Each row was made from one small tree. The marks that hang from a mark follow it in brackets, in the order of their numbers. Every link used is in the known rows. Write each row's tree.
Known rows:
J288[J199[J33[J998] J831] J903]: [-3.77  0.73  0.26  0.57  0.81  6.11  4.55 -1.88  3.42 -1.68 -2.94  3.04
 -1.08  4.79  2.06  0.00  3.47 -6.99  3.40  1.48]
J288[J199[J33[J805 J998] J831] J903]: [-3.36  1.03  0.52  0.19  0.02  5.87  4.05 -1.94  3.79 -1.01 -3.70  4.41
 -1.11  4.43  2.47 -0.74  3.33 -6.59  3.88  2.03]
J879[J903[J288[J199[J33[J805] J831]]]]: [ 0.03  2.41 -1.80  0.36 -0.66  5.41  1.72  0.57  4.80  0.54 -1.31  5.14
 -1.43  0.18  1.58 -1.36  6.14 -5.82  3.59  2.13]
J288[J199[J33 J831] J903]: [-3.29  1.15 -0.03  0.46 -0.51  6.28  4.24 -2.08  3.60 -1.87 -2.47  3.24
 -1.36  3.91  1.61 -0.83  4.62 -6.63  3.00  1.49]
J998[J33]: [ 0.23 -0.84 -2.70 -1.26  0.83  6.04  1.26 -1.07  2.38 -0.36 -1.74  3.42
 -0.85  1.98  3.06 -1.91  3.18 -5.65  1.71  0.07]
J33[J199 J805 J998]: [ 0.36  0.80 -0.25 -0.03  1.23  3.37  1.01  1.27  2.39  3.16 -5.25  4.75
 -0.23  2.60  2.61 -0.18  0.14 -5.06  4.55  2.21]
J199[J33 J288[J903] J831]: [-1.32  1.27 -1.86 -1.90 -0.03  5.81  6.36 -4.10  3.80 -3.63 -4.86  5.17
 -2.85  0.29  3.33  1.37  5.26 -6.75  3.18  3.30]
J33[J805 J998]: [-0.41 -0.65 -1.29 -0.92  1.47  3.83 -0.38  0.80  2.23  1.29 -4.46  4.10
 -0.13  2.03  3.31 -0.19  1.63 -4.65  3.66  3.02]
J879[J903[J288[J199]]]: [-0.20  2.16 -2.01  1.12 -0.10  5.03  0.83  1.98  4.01  0.77  0.41  3.63
 -0.80  0.54  1.07 -1.37  6.53 -5.53  3.14  1.49]
J805[J33[J199 J998]]: [-1.57 -0.76 -2.53  1.04  2.19  4.44  5.05  0.10  1.30  1.68 -3.13  2.26
 -1.13  3.65  2.47  0.75  0.50 -5.90  3.75  2.17]
J805[J33[J199]]: [-0.85 -0.10 -2.99  0.86  0.16  4.64  4.57 -0.20  1.56  1.41 -2.41  2.47
 -1.53  2.34  1.85 -0.42  2.14 -5.45  3.19  2.09]
J33[J199[J831] J805 J998]: [ 0.85  0.13  0.48 -0.50  0.51  3.89  2.17  0.05  3.57  2.60 -6.58  5.36
 -0.87  2.96  2.74  0.20  0.17 -5.29  4.17  2.08]
J288[J199[J33[J805] J831] J903]: [-2.83  1.47  0.19  0.06 -1.33  6.03  3.78 -2.17  3.97 -1.20 -3.17  4.56
 -1.34  3.52  2.00 -1.55  4.47 -6.25  3.53  1.98]
J199[J33[J998] J288]: [-1.43  0.72 -2.81 -1.83  2.64  4.14  4.49 -1.88  1.80 -1.54 -4.80  3.19
 -2.03  0.42  3.14  3.12  2.41 -7.11  3.88  3.74]
J199[J33[J805 J998]]: [-1.45  0.52 -2.68 -1.56  2.33  4.87  1.68 -1.44  1.93 -0.40 -5.26  4.17
 -1.19  0.72  3.25  0.82  1.51 -5.88  3.97  3.80]
J879[J903[J288[J199[J33[J998]]]]]: [-0.84  2.19 -2.11  0.94  1.26  5.23  1.71  1.36  3.80  0.49 -0.45  3.78
 -0.92  0.87  1.54 -0.43  5.41 -6.19  3.65  1.93]
J998[J33[J199[J288] J805]]: [ 1.77  0.90 -1.56 -1.63 -0.93  4.79  2.57 -1.07  3.20  1.73 -3.67  6.31
 -1.38  1.58  3.35 -2.33  2.32 -5.66  3.42  0.50]
J879[J903]: [ 0.14  2.32 -3.25 -0.09  1.20  5.58 -0.82  1.01  2.97 -1.47 -0.59  3.10
 -0.20 -1.20  2.59 -2.21  6.47 -4.69  2.12  2.08]
J831[J199[J33 J288[J903]]]: [-2.31  2.33 -2.23  0.18  0.82  4.52  3.21 -2.06  2.24 -1.24 -3.16  2.21
 -0.94  1.42  1.33  0.74  5.35 -7.65  4.01  2.97]

Which tree is each row?
[ 0.39  1.21  0.80 -0.57  0.16  3.59  4.17 -0.45  3.90  1.66 -6.20  6.66
 -1.12  2.89  3.55  0.24  1.53 -5.60  4.89  2.41]
J33[J199[J288[J903] J831] J805 J998]
[-2.11  2.22 -2.93 -1.20  1.01  5.07  4.81 -2.37  2.09 -2.92 -2.87  4.33
 -1.95 -0.27  3.13  0.91  5.23 -6.43  3.71  3.52]
J199[J33 J288[J903]]
[-0.56  2.53 -2.34  0.85  0.31  5.34  1.55  1.24  3.96  0.38 -0.13  3.88
 -1.12  0.24  1.24 -0.98  6.23 -5.94  3.41  1.85]
J879[J903[J288[J199[J33]]]]
[ 1.40  0.87 -0.89 -1.61 -1.31  5.47  3.76 -1.99  4.05  0.83 -4.05  7.17
 -1.58  2.09  3.79 -2.59  2.91 -5.76  3.32  0.34]
J998[J33[J199[J288[J903] J831] J805]]
[ 0.45 -0.01  0.09 -0.27  1.62  3.66  4.62 -0.20  3.11  1.08 -5.54  3.29
 -1.44  3.13  2.27  2.56  0.90 -6.55  3.57  1.49]
J33[J199[J288 J831] J998]
[-0.64 -0.42 -1.56 -2.20  1.25  5.60  3.27 -3.23  3.57 -1.17 -7.25  5.02
 -2.13  1.27  3.47  1.30  1.55 -6.27  3.39  3.60]
J199[J33[J805 J998] J831]
[-1.51 -0.46 -1.75  0.68  1.37  4.59  7.18 -1.04  2.34  0.70 -3.79  3.56
 -1.78  3.85  3.12  1.02  1.46 -6.26  3.94  2.33]
J805[J33[J199[J288[J903] J831] J998]]
[-0.22  0.19 -0.87 -1.16 -1.20  5.02  4.43 -1.93  4.01 -2.48 -3.28  4.36
 -1.97  1.19  2.83  0.31  6.13 -5.51  2.29  2.18]
J199[J288[J903] J831]
[-1.47  2.64 -2.57 -1.82 -0.18  4.69  4.05 -2.44  2.65 -1.95 -3.94  6.21
 -1.94 -0.73  3.69 -0.17  5.03 -5.86  4.49  4.22]
J199[J33[J805] J288[J903]]
[ 1.88  1.07 -0.13 -0.74 -2.29  4.19  1.48 -0.33  3.94  2.21 -5.60  5.71
 -1.44  1.15  1.85 -1.49  2.41 -4.57  3.45  1.96]
J33[J199[J831] J805]
[-0.64  1.89 -1.78  0.73  0.93  5.47  2.26  0.76  4.39  0.24 -1.20  4.05
 -1.20  1.05  1.65 -0.23  5.48 -6.34  3.50  1.81]
J879[J903[J288[J199[J33[J998] J831]]]]
[-2.81  1.82 -1.94  0.32  2.16  4.38  3.60 -1.87  2.08 -1.02 -3.70  2.03
 -0.68  2.32  1.78  1.56  4.25 -8.02  4.33  2.99]
J831[J199[J33[J998] J288[J903]]]
[-1.84  1.25 -2.13 -0.23  1.96  3.82  3.04 -1.75  2.01 -0.26 -4.54  1.40
 -1.03  1.87  1.34  2.29  3.38 -8.17  4.12  3.11]
J831[J199[J33[J998] J288]]
[ 0.49  1.58 -0.32  0.01 -0.99  4.47  4.47 -0.72  3.49 -0.07 -3.63  4.23
 -1.65  1.72  1.79  0.19  4.08 -5.67  3.10  1.31]
J33[J199[J288[J903] J831]]
[-0.60  2.45 -1.94  0.67  0.66  5.06  1.40  1.32  4.06  0.96 -0.97  4.74
 -0.92  0.63  1.82 -0.95  5.35 -5.93  4.02  2.28]
J879[J903[J288[J199[J33[J805 J998]]]]]
[ 1.10  0.51 -1.93 -1.07  0.23  5.18  3.30 -0.96  2.65  0.80 -2.57  4.40
 -1.36  2.00  2.84 -1.25  2.49 -6.23  2.67 -0.19]
J998[J33[J199[J288]]]
[ 1.79  2.20 -0.77 -0.92 -2.14  2.84  1.77  0.49  3.07  2.64 -4.65  5.77
 -1.38  0.19  2.01 -0.97  2.91 -4.81  4.30  2.52]
J33[J199[J288] J805]
[ 1.45  0.90 -0.51 -0.51 -1.16  3.95  3.98 -0.62  3.49  0.65 -4.50  3.61
 -2.03  1.28  1.34  0.92  3.18 -5.86  2.86  1.39]
J33[J199[J288 J831]]
[-1.43  0.90 -0.98 -0.56 -0.98  4.46  1.54 -0.69  2.71  0.89 -3.57  2.71
 -1.39  2.25  0.96 -0.32  2.68 -6.34  3.44  2.31]
J288[J199[J33[J805]]]
